Each row comes from the steps of one walk. Every step used is in the known rows, and no mark comes twice. Write the walk behind each row, first mark first.
Known rows:
E > A > J: [-21 -22  -6 -12 -17   7   0 -11 -23 -53  -2  15  41 -28  39  27 -20 -26
   6  19   1   7 -19 -39 -26  16  11 -14  -1 -21  20  -6  22   5 -20 -25
   0 -15  26  21  -3  -7 -30 -27   4   4  15  18  13  -2  -1  23  14  18
  -2 -15   5  -6 -19   0]
A > E > X > U: [-16  12  39   4  -9   0  42  10  41 -25  40   4 -11 -12 -21  30 -17 -24
 -23   2   1  16  12 -24 -24  20   6 -26   1  -1 -10  31  24 -38  31  16
  23  11  23 -52 -24 -12  -3 -22   6 -13  26   2  26  -3  30  31  -4  23
 -11  36   8   0   7  12]
X > E > A > J: [ 13  -9   8   1   7   9   2 -16 -23 -50   0  26  26  -6  40  26 -14 -12
   0  23 -10  11  -8 -31 -33  11  31 -11  22  -4  -1  22  15  -6 -11 -10
 -12 -16  14  20   3 -12  -5 -26  11  17  14  19  15  10  -3   5   6  21
  21 -30 -15  -6 -20  10]
X > U > K > J > A > E: [ 11  16  14  -7   7  20  36 -13  39  28  46  12  12 -16 -11  -7 -42  22
 -22   7  -3 -15  19   1  10   9 -18   6  11  14  20  11 -16 -21  18 -19
  -8   1 -38 -41 -21   9 -15   4  29  -3  37   4   9  12   4   8  17 -18
   9  29 -16 -20  18 -27]
E > A > J > K: [ -8 -18 -18 -21   3   2  -5  -7  -6 -36 -10  27  55 -43  42  15 -39 -22
  27  12 -16   1 -26 -20 -25  13  27  -5  20 -18  29 -18  23  12 -23 -17
   6  -3  11  26   2 -11 -31 -38 -10   3  -6   4  21 -27   4   4   6   8
   4 -29   7   6 -32  -4]
U > K > J: [ 14  -3  -2 -11  13  47  -5  -3  29  13  43 -15  35 -22  -1   8 -25   9
 -34  -3  47 -18  10 -38  13   5 -24  26 -13   6  74 -19   1  -4  -7  -5
  -9   3 -28 -37  10 -11 -14  15  22   0  27  13  32 -19  -7  -1  24  -9
   6 -18   5 -17  11 -18]
A > J > K: [  5 -35 -33 -32  16  22 -21  -1   9 -10  10  -1  50 -33  26  22 -35 -24
  24  13 -13 -10 -27 -35  -1  20  18  20  13  -9  49 -16  30  10 -22  -3
   6  18 -14  -4   6 -13 -27 -33  11 -14  14  -3  43 -37  22   0  -7   4
  12 -29  29   5   2   1]
J > A > E > X > U > K: [ -9  29   4   6   7  -1  30  -1  46   1  34  14 -18 -17 -13  -7 -32  14
  -9   8  -9  14  19  23  -5   3 -17   1  24  28   0  10 -12 -26   3 -29
 -10   7  13 -57 -26   2 -18  -3  12 -18   3   8   9  17   8   9 -14 -10
  12  38  -2 -13 -18 -18]
K > J > A > E: [  9  -6  -4 -24  18  19   7   5  24   6  15  12  23 -11  -9  17 -28 -10
  -6  36  16 -14  15  -7 -18  41 -20  19   7  20  18   9  14 -19  -9  21
 -14   3 -22 -41 -22 -10 -43  -9  18   2  34  31  55  22  37  39  16  -7
  20  -1 -15 -35  25 -23]
A > J > K > U > X: [ 14 -74 -37 -23 -10  -7 -23   1   0  12  32 -29  32  -8  12  21 -21 -14
  24   1 -35 -15 -43 -35  -1  40  13   2  -2  -9  42 -39  17  27 -58  18
  35  14 -12   7  20 -30 -34  -7  11  11  26  -9  45 -36   8  20 -10  -1
  13   5  36  10   3   6]
K > U: [ 24 -32  -7 -21   6   5  -6   8  -2  -6  25 -20  21   1  -7  19  -7 -31
 -17  17  -1 -10   0 -62  -7   1   0   2  -3 -10  30  -9 -11 -18 -18  14
  27   1   5 -15 -36 -39 -25   6  -4  10  38   3  19   0  -6  37  16   7
   0  18  45 -16  45  21]
X > U > K > J > A: [ 15   1   8  -7  19  13  27 -18  42  29  41   6  29 -30  -9 -26 -32  13
 -22   6   3 -12  17  -2  18  -3 -22  12  12   8  26  -4 -23 -20  16 -39
   6 -10 -40 -20 -25   0  -4   5  18  13  40   7   2  14 -23  -5  11 -21
  11  14 -13 -10  23 -22]
U > K: [ 12   3 -18  -5  25  48 -16   4  13   3  39 -11  18 -20   8   5 -26  13
 -34 -10  31 -14   1 -27  13 -20  -9  26   7   6  64 -20 -13 -16  -7 -30
 -21  14  -2 -41  10  -6 -17   2  16 -27  -3   8  19 -20 -20 -22  10 -11
  11   0  35  -7   3 -10]
E > X > U: [-18 -11  28   3   1 -16  35   3  48 -23  41  -8  10 -28 -19   4   5 -39
 -27   3   7  24   9 -23 -13  -1   3 -16   3 -10  -4   8  14 -35  36 -12
  43   0  14 -21 -37 -25  15 -23  -9  -1  34   5   7  -1 -11  27 -18  12
 -13  19  11   6  16  20]
K > J > A > E > X: [ -9  -2   7 -19  14  -1  25   8  45  -3  16   2  10 -14 -22  21 -17 -21
  -1  32  19  -1  23   3 -21  47 -31  10  -6  16  14   2  18 -16 -10  24
  -1   5  -2 -45 -23 -15 -34  -2  13   7  25  31  55  15  46  53   2   3
  20   0 -18 -33   8 -18]
X > E > A > J > K > U: [ 34 -18  -3 -14   7 -16   8 -10 -12 -24  -7  24  34  -4  36  13 -26 -13
  24  17 -43  -1 -11 -40 -26  11  35 -17  26  -4   1   6   3  12 -27   7
   6 -13  -8  29   0 -28 -15 -17  -1  38   5  -6  11  -4  -7  14  13  15
  12 -32  -1  -4 -18  18]
Y > U > K > J > A > E > X: [ 19   9  -7 -18  -1 -28   1  12  47  20  28 -12  19 -25   3  26 -29   3
 -31  25  13  -3  33   2  -7  19 -36  22   3  29  38 -18 -20   0 -27   8
  17  10 -25 -40  14 -14 -35  11  45   2  -1  -7  35  -5  33  14   6   7
  18   5   6 -32 -28 -16]
U > K > J > A > E > X: [ -3  20  -4 -12   7  19  18   0  54  10  32  -4   0 -19 -11   3 -30  13
 -15   3  28  -6  27   6   6  22 -40  17  -8  26  45 -19  -1   2 -19  -4
 -19  11  -9 -63   6  -3 -31  19  26  -1   6  19  37   1  22  16   8 -14
  22   2 -12 -27 -20 -31]

Which walk is each row?
[ 28  13  13  13  30  16  11  -7  -6 -34   4  31  18  -4  26   9  -1  -4
 -16  21   7  13   1 -25 -39  -3  33  -2  37   5  -9  24   0 -25  10  -8
 -21 -19  10   2 -13 -21   1 -31 -12  12  -3  16   4  22 -25   0   6  10
  14 -23 -11  -8 -15  12] -> X > E > A
[ 12   4  11   3   9  25  15 -11  24   9  55   3  16 -22  -3 -14 -30  10
 -40 -11   8  -4   1 -24  12 -22   1   3  12  -3  32   6 -21 -29  28 -38
   9   5 -12 -27 -18  -2   1  -9  12 -15  25  -7  -6  -7 -34 -22   7 -10
  -1  22  22   5  17   2] -> X > U > K
[ 16 -50 -29 -38   3   3 -16  -2   4   0  11  -9  46 -18  16  21 -35 -29
  24  11 -30 -23 -21 -53   4  18  11   3   7 -14  43 -20  20  19 -41  12
  27  16 -10   9  -5 -32 -36 -12  12   8  28 -11  35 -32  20  21   8   4
   8 -17  41   0  18  12] -> A > J > K > U
[ 13  -3 -21 -15  27  36  -4  -7  27  25  26   0  32 -21   1 -15 -33  18
 -19   8  27 -19  10  -5  16   8 -30  34   2  14  55 -23 -20  -3 -21 -29
 -19  -1 -32 -37  -4  -1 -25  14  23   4  17  24  25   6 -12   1  12 -26
  26 -13  -6 -26   2 -32] -> U > K > J > A
[ 13 -29 -19  23  15  -5   1 -12  -8 -16  19   6  21  -6  36  12 -11  17
  14  -2 -27  19 -39   4 -36  41  39   1  31  11   7  -4  18   4 -24   3
   4  -8  -8  16  36 -19 -12 -34   0  15  -8   1  27 -13 -15 -15 -17   0
  23 -20 -13  23 -46  -1] -> U > X > E > A > J > K
[ -1 -52 -23 -13 -18 -23  -3  -7 -17 -14  14  -2  42 -17  27  18 -28  -9
  36   1 -39   2 -38 -22 -21  42  17 -19   9 -18  18 -40  10  27 -46  -4
  30  -9   5  34  24 -23 -39 -14  -9  20   2  -3  12 -24  -8  25  -2   2
  -1  -2   9  13 -32   4] -> E > A > J > K > U > X
[ 29 -37   1  20  -1 -19  10   2 -13  -8  36 -11   5  21   3  15  11   5
  -9  10 -22  19 -12 -29 -35  27  17 -19  17   3  -9  -6 -18 -17 -25  18
  27 -14   5   7   8 -44 -18   7 -11  35  17   5   5  15 -36  28  -1   6
  13  22   4  -1  -1  16] -> K > U > X > E > A
[ 48 -30 -16   8  29 -20   3  -2   7  12  23   7  20   2  11  -7 -15  10
  17   2 -39   9 -16 -12 -24  25  34  -3  41   7   5 -17 -18  -4 -29  22
  26  -3 -13  11   8 -38 -17 -15 -26  33 -11 -13   9 -13 -36   8  -8  -5
  10   6   7  11 -21   9] -> J > K > U > X > E > A
[-14   4  18   1  10 -13  43  -6  66   6  45  -7  12 -36 -18 -23 -17 -10
 -17   6   6  17  21   5  14   5 -29   5   3   3  12 -16 -12 -12  15 -32
  22  -4 -11 -27 -24 -15   2   9   5  16  32  12   5  15 -14  18  -8 -11
   8   4 -14  -8  -4 -13] -> E > X > U > K > J > A
[ -4  29  28  12 -14  15  41   1  49 -11  56   0 -16 -15 -21  20 -23   1
 -30 -14   8   8  15 -13 -11   7  -5 -23   0  14  14  15   8 -30  21   1
   1  17  15 -67  -5  -6  -7  -6  15 -23  12  -5  19 -14  15  13   5  12
  -5  38   5  -2 -14   1] -> A > E > X > U > K
[ 15  -3  23  -7   7  26  30 -20  47  20  54  -1  33 -30  -9  -6 -24   6
 -40  -8  17 -12   9 -27  21  -5 -16   3  -7  -5  44   3  -4 -22  29 -18
  12  -1 -41 -23 -11  -8   5   7  22   8  47  -1   4 -10 -20  -2  19  -9
  -4  12  -5  -5  29 -12] -> X > U > K > J
[-10   1  21 -12   7 -13  48   0  56   4  25   6   8 -22 -23   6 -18 -23
  -5  29   3   8  21   7 -17  42 -19   0   2  13  -7  20  18 -27  14  14
  20  -6 -16 -32 -36 -10 -18  -2   8  17  45  23  34  26  34  51   4   2
   4  18 -27 -23  18 -13] -> K > J > A > E > X > U
[  5 -32  -4  25  -9  -2  -1  -6 -22 -29  25   0  10  11  33  24   1  12
  -6  10 -12  19 -33 -13 -41  41  36 -10  17   4  -5   1  15  -7 -24  -2
   6 -17  11  11  34 -14  -9 -24   9  11   7  13  24   3 -15   2 -13   9
  28  -4 -10  11 -31   1] -> U > X > E > A > J
[ 24 -27 -11  25  27  15  -7  -4  -3  -6  44 -15  -3  23   3  20  12  16
 -32   3   7  16 -17 -11 -34  27  25  12  21  24  10   9   1 -34 -10  12
  -2   3  -5 -26  19 -20  -1 -19   8  -3  16  13  34   2 -24 -12 -26  -3
  30   9  10  13   4   1] -> U > X > E
[ 11  15 -12 -12  14  39   3  -2  29  21  31   5  20 -11  -3   3 -42  26
 -19   6  20 -27  19  -4   5  22 -32  28  -1  24  51  -7 -13  -5 -23  -5
 -30   6 -23 -58   5   3 -42  14  28  -8  16  17  41  -1  15   7  18 -17
  28   6  -9 -28   1 -37] -> U > K > J > A > E
[ 20 -49  -4   6 -27 -26   7  -6 -27 -23  32 -17   9  22  17  27   3   1
   0   9 -38  10 -24 -40 -30  38  23 -25  -2  -5  -2  -7   0   2 -42  13
  32 -19  10  27  25 -34 -18   7  11  36  31   3  13   7 -18  39   3   9
  16  11   3   2  -3  18] -> K > U > X > E > A > J
[-14   1  36   2  -2   2  42  -8  69   1  56 -14  16 -34 -22  -6 -11 -19
 -28 -10  21  13  17 -22  14   8 -21  -7 -16  -8  29 -16   5 -16  25 -15
  31   3 -14 -31  -4 -15  14  11  11  11  37   7   5  -1 -11  17   1  -1
 -10   3 -10  -1  -2   0] -> E > X > U > K > J
[  8 -25 -15 -23  39  14   3   5  23   6   9   1  41 -22  -3  -3 -15 -21
  -8  34  19  -5  11  -8  -9  24 -20  29   3  10  25 -11   2 -16  -8  -8
  -3  -5 -24 -19 -32 -19 -30  -8   6  13  40  39  42  21   8  29   3  -9
  24 -16 -12 -31  32 -21] -> K > J > A
[ -4  23  44   2 -15  13  52  -9  65  -3  58  -5  -1 -17 -26  21 -24  -3
 -30 -10  17   7  23 -18  -7  26 -21 -20 -15   9  22  16  20 -19  21  19
  10   9 -12 -60   1  -4  -5   8  24   0  32  -2  28 -11  30  30  14  14
 -11  24 -17  -8  -1  -3] -> A > E > X > U > K > J
